What can hang from each mark
K706: K717
K234: K699 K717
K821: K123 K717
K717: K287 K697 K821
K287: K123
K123: K287 K706 K821
K697: K717
K699: K234

Every row comes from one small tree of marks. The marks that hang from a mark follow it in brackets, in the order of their numbers. Every link used is in the known rows. Which tree was each row made from?
Known rows
K697[K717[K821[K123]]]: [  3,   7, -14,   7, -24,  -9, -19,   1, -24, -16,  -5,  11,  -9,  -7,   6,
   3,   9,  -5,  -5,  -2,  -1,   1, -19,   9, -11, -26,   9,  -4,   6, -12,
   9,   0,  -2,  -2,   9, -15,   9,   0, -12]
K717[K287[K123] K697 K821]: [ 27,  11, -11,   2, -26,  -2,  -5,  -1, -39, -11,  -9,   3,  22,  -9,  10,
 -11,  15,  -2,  -3,  24,   1,   1,  -7,   2, -13, -21,  15,  -3,  18, -23,
  15,   1,  -9,  -3, -14,  -7,   8, -12,   1]
K123[K287 K706 K821[K717]]: [-11,  17,  -6,   0,  -7, -10, -30,   2,  -9, -21, -15,   3,   3,  11,  33,
  10,  14,  -7,  -7, -17,  -4, -10, -18,  22,  -7, -12,   1,  14,   9,   7,
   2,   0,  17,  -4,  -5,   7,   0,  -5,  -8]
K717[K287 K697 K821]: [ 24,   6, -14,   8, -29,  -3,   4,  -4, -40, -13,  -8,   0,  24,  -5,   8,
 -11,  14,  -4,  -4,  21,   2,   1,  -1,   5,  -9, -22,  15,  -4,  13, -18,
  12,   4,  -8,  -4, -10, -13,  11, -11,   0]
K699[K234[K717[K287 K821[K123[K706]]]]]: [  5,  13, -18,   4, -41, -15, -29,  -9, -39, -16,   8,   3, -13,  -8,  22,
  -9,  16,  -7,   2,   8,   0, -10, -20,   6, -18, -21,  14,  -5,  15, -10,
   0, -17,   9,  -4,   5,  -4,   7, -12, -19]
K821[K717[K287[K123[K706]] K697]]: [ 13,  13, -11,  -6, -16,  -7, -23,  -2, -29,  -9, -11,   3,  14,  -2,  16,
   1,  16,  -2,  -5,   7,  -4,  -1, -12,  12, -14, -16,  13,   6,  16, -12,
   2,  -4,  -5,  -5, -10,  -2,   1,  -8,  -1]
K706[K717]: [  0,   2,  -7,   4, -13,  -6,   1,   0,  -4, -18,  -8,   5,   5, -10,   1,
   7,   7,  -3,  -3,   8,  -2,   3,  -1,   9,   7,  -8,  13,   3,   3,  -5,
   8,   0,   5,  -4,  -9,  -7,   3,  -3,  -5]
K699[K234[K717]]: [-18,   8, -14,   9, -24,  -4,  -7,  -5, -13, -18,  13,  -2, -16,  -5,   7,
  -3,   8,  -3,   5,   9,   0,  -3, -14,   2,  -1,  -5,  13,  -3,  -3,  -7,
  -2, -11,   1,  -1,   2,   3,   8,  -2, -14]
K234[K717[K287[K123[K706]] K697 K821]]: [ 21,  13, -15,  -8, -30,  -9, -20,   1, -43, -17,  -9,   0,   0,  -5,  22,
  -8,  18,  -3,   0,  18,  -3,  -9, -16,   2, -18, -22,  14,  -6,  28, -20,
   4, -10,  -7,  -5, -11,  -3,   9, -16,  -5]
K287[K123[K821[K717]]]: [ -3,  12,  -6,   1,  -5,  -4, -27,   5, -15, -13,  -4,   8,   5,   1,  10,
   9,  10,  -2,  -6,  -9,  -2,   1, -13,  10,  -6, -12,   1,  10,  11,  -4,
   4,  -4,   1,  -3,  -6,   2,  -1,  -2,  -2]
K697[K717[K287 K821]]: [  6,   7, -19,   3, -27,  -8,  -1,  -3, -28, -18, -12,   3,   3,  -5,   5,
  -4,   9,  -5,  -3,  14,   1,  -2,  -8,   6,  -8, -26,  15,  -7,   9, -17,
   9,   0,  -7,  -2,   1,  -9,  12,  -4,  -5]
K706[K717[K287[K123] K697]]: [ 18,   7,  -7,  -7, -18,  -9,   0,  -5, -23, -13, -12,   3,  19, -18,   4,
   3,  12,  -2,  -4,  28,  -2,   3,  -3,   1,  -1, -14,  21,  -1,  19, -15,
   9,  -4,  -1,  -5, -19,  -8,   4, -10,   1]
K697[K717[K821[K123[K287 K706]]]]: [ -1,  16, -11,  -3, -22, -14, -34,   0, -18, -22, -16,   9, -12,  -1,  30,
   5,  13,  -8,  -5,  -7,  -3, -12, -30,  20, -14, -26,  10,   1,  11,  -6,
  10,   0,  14,  -2,   6,  -3,   7,  -4, -17]
K123[K287]: [-10,   9,  -3,   6, -10,   3,  -7,   2,  -2, -17,  -7,   1,   6,   4,  18,
   2,   9,  -4,  -2,   3,   0,  -1, -11,  13,   0,  -8,  10,   7,   0,  -5,
   7,   3,   7,  -3,  -6,   2,   4,  -2,  -6]
K821[K123[K706]]: [ -2,   9,  -4,   0, -15,  -3, -29,   2,  -7, -11,  -4,   8,  -4,   1,  17,
   4,  12,  -4,  -2, -10,  -1,   0, -16,  19,  -9,  -9,  10,   8,  10,  -4,
   4,  -2,   5,  -4,  -1, -10,  -1,  -5, -13]
K123[K287 K706 K821[K717[K697]]]: [ -1,  18,  -9,  -1,  -8, -12, -25,   0, -20, -21, -16,   0,  12,   8,  34,
  10,  17,  -6,  -9,  -8,  -5, -11, -19,  20,  -7, -14,   4,  10,  13,   6,
   3,   2,  15,  -4, -10,   3,   3,  -6,  -6]
K287[K123[K706]]: [ -1,  13,  -3,  -7,  -7,   1, -25,   4,  -2, -13, -11,   6,   0,   1,  17,
   0,  11,  -1,   0,   1,  -4,  -4, -17,  16,  -4,  -3,  10,   9,   9, -12,
  10,  -2,   0,  -2,  -9,   4,   0,  -7,  -6]
K717[K697 K821]: [ 18,   7, -13,  11, -23,   0,   0,   1, -31, -16,  -5,   3,  15,  -4,   6,
  -7,  13,  -3,  -3,  12,  -1,   0,  -7,   7,  -5, -17,  10,  -2,   5, -14,
  14,   7,  -6,  -3,  -8, -10,  10,  -7,  -2]
K234[K699 K717[K287 K697]]: [  4,   1, -15,   3, -34, -10,  -1,   1, -32, -17,  12,  -9, -22,  -6,   8,
  -2,  14,  -3,   2,  18,   3,  -2,  -5,  -5, -15, -18,  19, -11,  18, -11,
 -18, -16, -14,  -8,  -6, -12,  12, -15,  -7]
K287[K123]: [ -2,   8,  -2,   0,  -9,   4, -15,   4,  -5, -11,  -5,   6,   3,  -3,   6,
   0,   8,   0,   0,   5,  -1,   3, -10,   9,  -3,  -5,   9,   7,   5, -14,
  10,  -1,  -4,  -2,  -9,   0,   2,  -4,  -3]
K234[K699 K717[K287 K821]]: [  8,   2, -17,   8, -39,  -9,  -8,   2, -37, -21,  14,  -3, -27,  -6,   9,
  -8,  13,  -5,   3,  11,   4,  -5,  -5,  -5, -18, -24,  12, -10,  16, -14,
 -11, -16, -11,  -9,   0,  -8,  12, -16,  -7]

Write each row's tree
[  8,  11,  -5, -10, -13, -12, -11,  -2, -13, -16, -15,   4,  14, -11,  11,
   6,  10,  -4,  -6,  16,   0,  -1,  -4,   3,   1, -12,  14,   2,  25,  -8,
   8,  -8,   8,  -5, -18,  -3,   0, -11,  -3]
K706[K717[K287[K123[K821]]]]
[  9,   9, -13,   5, -19,  -9,  -7,  -3, -35, -12,  -8,  -1,  19,   2,  10,
   4,  14,  -4,  -9,   5,   0,   3,  -2,   8,  -9, -20,  10,   3,  17,  -3,
  -1,  -1,  -3,  -5,  -9, -11,   6,  -7,   0]
K123[K821[K717[K287 K697]]]
[  0,  12, -12,  -1, -14, -10, -22,  -1, -20, -14, -12,   1,   9,   8,  20,
   4,  14,  -6,  -7,  -9,  -1,  -4,  -7,  17, -10, -15,   7,   9,  17,   0,
  -2,  -5,   3,  -5,  -6,  -3,   0,  -9,  -4]
K123[K706 K821[K717[K287]]]
[ 13,   3, -17,  10, -36,  -9,  -5,   4, -39, -22,  12,  -3, -24,  -9,   9,
  -5,  15,  -3,   2,  11,   1,  -6, -11,  -4, -16, -22,   9, -12,  12, -12,
  -8,  -9, -11,  -7,  -2, -10,  14, -14,  -7]
K234[K699 K717[K697 K821]]
[ -1,   5, -10,  -3, -27,  -7, -17,   3, -21, -16,  12,  -4, -32,  -8,   9,
  -1,  12,  -1,   5,  12,   3,  -3, -10,  -5, -17, -14,  16,  -6,  20, -15,
 -16, -22, -12,  -7,  -4,  -3,   6, -15,  -7]
K234[K699 K717[K287[K123]]]
[ 32,   9, -12,  -2, -26, -12,  -1,  -5, -38, -16, -14,   5,  23, -21,   6,
  -4,  15,  -3,  -5,  30,  -1,   0,  -4,   0,  -6, -22,  17,  -5,  22, -20,
  17,  -1,   0,  -5, -18,  -9,   7, -13,   1]
K706[K717[K287[K123] K697 K821]]
[  2,   8,  -6,   9, -15,  -7, -22,  -1, -26, -12,  -2,   6,   8,  -3,  17,
   9,  14,  -4,  -8,  -8,  -2,   4, -17,  16, -14, -21,   7,   8,   5,   0,
  -1,   1,   8,  -4,   1, -11,   3,   0,  -9]
K821[K123[K287] K717[K697]]
[  2,   9, -20,  11, -37,  -8,  -3,  -9, -36, -19,   9,  -2,  -5,  -9,  11,
 -12,  12,  -5,   4,  20,   2,  -5,  -9,  -2, -10, -19,  14,  -8,   6, -15,
   2, -12,   0,  -3,   1,  -1,  12,  -9, -11]
K699[K234[K717[K287 K821]]]
[ 27,  10, -12,   1, -32,  -9, -20,  -3, -42, -11,  -9,   5,  14,  -5,  21,
  -7,  19,  -5,  -6,   8,   0,  -3, -13,  13, -18, -24,  15,  -1,  23, -13,
  10,   0,   0,  -6,  -6, -17,   6, -14,  -8]
K717[K287 K697 K821[K123[K706]]]
[ 15,  20, -19,  -4, -36, -14, -21,  -9, -43, -18,   0,  -1,  -1, -12,  24,
 -13,  19,  -4,   3,  26,  -2, -15, -22,   1, -15, -17,  18,  -8,  18, -19,
   7, -13,   1,  -2,  -8,   5,  10, -15, -11]
K699[K234[K717[K287[K123[K706]] K697 K821]]]
[  0,  11,  -7,  -7,  -9, -13, -14,   1,  -2, -22, -18,   4,   3,  -3,  19,
  10,  11,  -6,  -6,  -1,  -4,  -9,  -9,  14,   7,  -7,   8,   6,  17,   3,
   9,  -1,  14,  -5, -14,  -1,   0,  -9,  -9]
K123[K706[K717] K821]
[ 19,   3, -19,   8, -43, -12,  -2,   0, -47, -20,  10,  -6, -18,  -9,  10,
  -9,  17,  -4,   1,  19,   3,  -6,  -6,  -6, -20, -26,  15, -14,  19, -15,
 -10, -13, -13,  -8,  -4, -13,  15, -18,  -6]
K234[K699 K717[K287 K697 K821]]
[ -2,  17,  -2, -10,  -4,  -3, -31,   5,  -4, -15, -15,   5,   3,   5,  26,
   3,  12,  -3,  -3,  -3,  -3,  -8, -19,  15,  -3,  -3,   5,   9,  19,  -6,
  10,  -3,   6,  -3, -14,   6,  -2, -10,  -7]
K287[K123[K706 K821]]
[ 15,   8, -12,  -7, -19, -13,  -1,  -6, -19, -17, -18,  -1,  16, -10,  13,
   3,  14,  -5,  -5,  20,  -3,  -4,  -3,  10,   0, -13,  22,  -1,  18,  -8,
   6,  -1,   5,  -6, -17, -10,   5, -12,  -5]
K123[K706[K717[K287 K697]]]
[  7,  13,  -8,   1,  -8,  -6, -21,   3, -27, -13,  -6,   6,  13,  -2,  12,
   8,  13,  -1,  -8,  -1,  -3,   1, -13,   8,  -7, -14,   3,   7,  14,  -6,
   4,  -1,  -2,  -3, -11,  -2,   2,  -5,  -1]
K287[K123[K821[K717[K697]]]]
[ 21,   7, -18,   0, -44, -19, -27,   0, -50, -18,   9,  -1, -26,  -9,  22,
  -5,  21,  -5,   0,   7,   1, -10, -17,   2, -29, -29,  14, -11,  29, -11,
 -13, -17,  -5, -10,   0, -17,  10, -21, -14]
K234[K699 K717[K287 K697 K821[K123[K706]]]]
[ 10,   4, -14,   9, -20,  -4,  -1,  -4, -33,  -9,  -5,   0,  18,  -3,   2,
   1,  13,  -3,  -7,  10,   0,   7,   0,   8, -10, -19,  14,   2,   7,  -9,
  -1,   0,  -9,  -5,  -5, -12,   7,  -4,   0]
K821[K717[K287 K697]]
[  4,  12,  -9,  -5, -13,  -5, -27,  -1, -18, -10, -10,   6,   5,   0,  15,
   1,  13,  -3,  -3,   0,  -3,  -1, -12,  15, -14, -13,  11,  10,  12, -11,
   1,  -7,  -1,  -4,  -5,   2,  -1,  -7,  -2]
K821[K717[K287[K123[K706]]]]
[ -5,  16,  -3,  -8,  -7, -15, -18,   0,   1, -27, -22,   2,   5,   0,  32,
  12,  13,  -8,  -6,  -1,  -4, -14, -14,  17,   6,  -8,   8,   9,  17,   6,
   9,  -1,  26,  -5, -16,   5,   0,  -9,  -9]
K123[K287 K706[K717] K821]
[ 21,   6,  -9,  13, -27,  -4, -14,   1, -37, -12,  -2,   8,  10,  -9,   8,
  -3,  14,  -3,  -5,   4,   0,   4, -12,   9, -12, -22,   9,  -1,  11, -12,
  13,   4,  -2,  -4,  -2, -19,   8,  -7,  -7]
K717[K697 K821[K123]]
[ 22,   7, -16,   1, -38, -12, -12,   2, -47, -18,  10,  -3, -21, -14,  12,
  -9,  17,  -2,   3,  23,   2,  -7, -12,  -9, -22, -25,  15, -13,  24, -21,
  -7, -17, -14,  -7,  -8,  -7,  12, -19,  -4]
K234[K699 K717[K287[K123] K697 K821]]
[ 21,   3, -11,   5, -32, -13, -10,  -4, -32, -14,  -6,  10,  11, -17,   5,
   1,  12,  -6,  -6,  11,   2,   4,  -3,   5,  -8, -27,  14,  -2,  17, -11,
  12,  -4,   8,  -7,  -3, -18,   4, -10,  -7]
K706[K717[K287 K821[K123]]]
[  6,   7, -10,  -7, -18, -11,  -5,  -5,  -9, -17, -17,   2,   8,  -7,  12,
   3,  11,  -6,  -3,  12,  -2,  -3,  -2,  12,   1, -10,  18,   3,  15,  -6,
   6,  -4,   8,  -6, -11,  -6,   2, -10,  -5]
K123[K706[K717[K287]]]
[ 10,  13, -11,   0, -30, -13, -31,   3, -37, -23,  -5,   3, -11,  -2,  34,
   2,  19,  -6,  -3,  -1,  -4, -12, -28,  12, -19, -25,   9,  -2,  20,  -6,
   2,  -5,  11,  -5,  -1,  -8,   9, -11, -15]
K234[K717[K697 K821[K123[K287 K706]]]]
[ 17,  12,  -8,  -6, -16, -11, -20,   1, -16, -21, -17,  12,   2, -13,  15,
   1,  13,  -4,  -2,   8,  -5,  -8, -13,  11,  -2, -13,   9,   4,  13, -13,
  19,   0,  10,  -4, -12,   3,   1, -10,  -4]
K287[K123[K706[K717[K821]]]]
[  1,  23, -14, -11, -24, -17, -26,  -8, -31, -18,  -3,  -6,  -2,  -5,  30,
  -4,  18,  -4,   1,  21,  -2, -16, -22,   1, -10,  -9,  17,  -4,  28,  -9,
  -1, -16,   7,  -3, -14,   7,   6, -15, -13]
K699[K234[K717[K287[K123[K706 K821]] K697]]]
[  3,   7,  -5,  -3, -16, -12, -22,   0,  -5, -16, -10,  10,  -4, -11,  13,
  10,  11,  -5,  -5,  -6,  -3,  -1, -13,  16,  -1, -11,  12,   6,  12,  -1,
   7,  -3,  14,  -6,  -4, -11,  -2,  -6, -13]
K821[K123[K706[K717]]]
[ -7,  12,  -5,   3, -11,  -9, -40,   0, -12, -15,  -7,   9,  -4,   4,  27,
  10,  14,  -6,  -7, -21,  -3,  -2, -22,  24, -15, -16,   5,  14,   6,   4,
   0,  -3,  16,  -5,   4,  -3,  -2,  -2, -13]
K821[K123[K287 K706] K717]
[  9,  12, -16,  -4, -24,  -8, -12,  -1, -27, -16, -14,   6,   1,  -8,   7,
  -4,   9,  -4,  -2,  19,   0,  -3, -14,   4, -11, -24,  15,  -6,  13, -22,
  12,  -4,  -9,  -1,  -4,  -4,  10,  -6,  -4]
K697[K717[K287[K123] K821]]
[  7,  17,  -8,  -6,  -7,  -9, -31,   3, -23, -14, -12,   6,   8,   2,  22,
   8,  16,  -3,  -7,  -5,  -6,  -7, -19,  14, -10, -12,   3,   9,  18,  -3,
   5,  -1,   3,  -4, -12,   2,   0,  -7,  -3]
K287[K123[K706 K821[K717[K697]]]]
[ 18,  14, -10,  -1, -21, -15,  -8,  -3, -24, -27, -22,   4,  14,  -9,  27,
   2,  18,  -7,  -6,  13,  -5, -13, -14,  14,  -2, -18,  13,   2,  12,  -5,
  18,   6,  19,  -5, -15,  -1,   7, -11,  -6]
K123[K287 K706[K717[K697 K821]]]
[ 23,   5, -13,   7, -23,  -9,   5,  -2, -30, -20, -10,   6,  15, -16,   3,
   0,  12,  -4,  -5,  17,  -3,   0,  -3,   4,   1, -19,  12,  -4,   8, -11,
  17,   6,   3,  -5, -12, -12,  10,  -8,  -2]
K706[K717[K697 K821]]
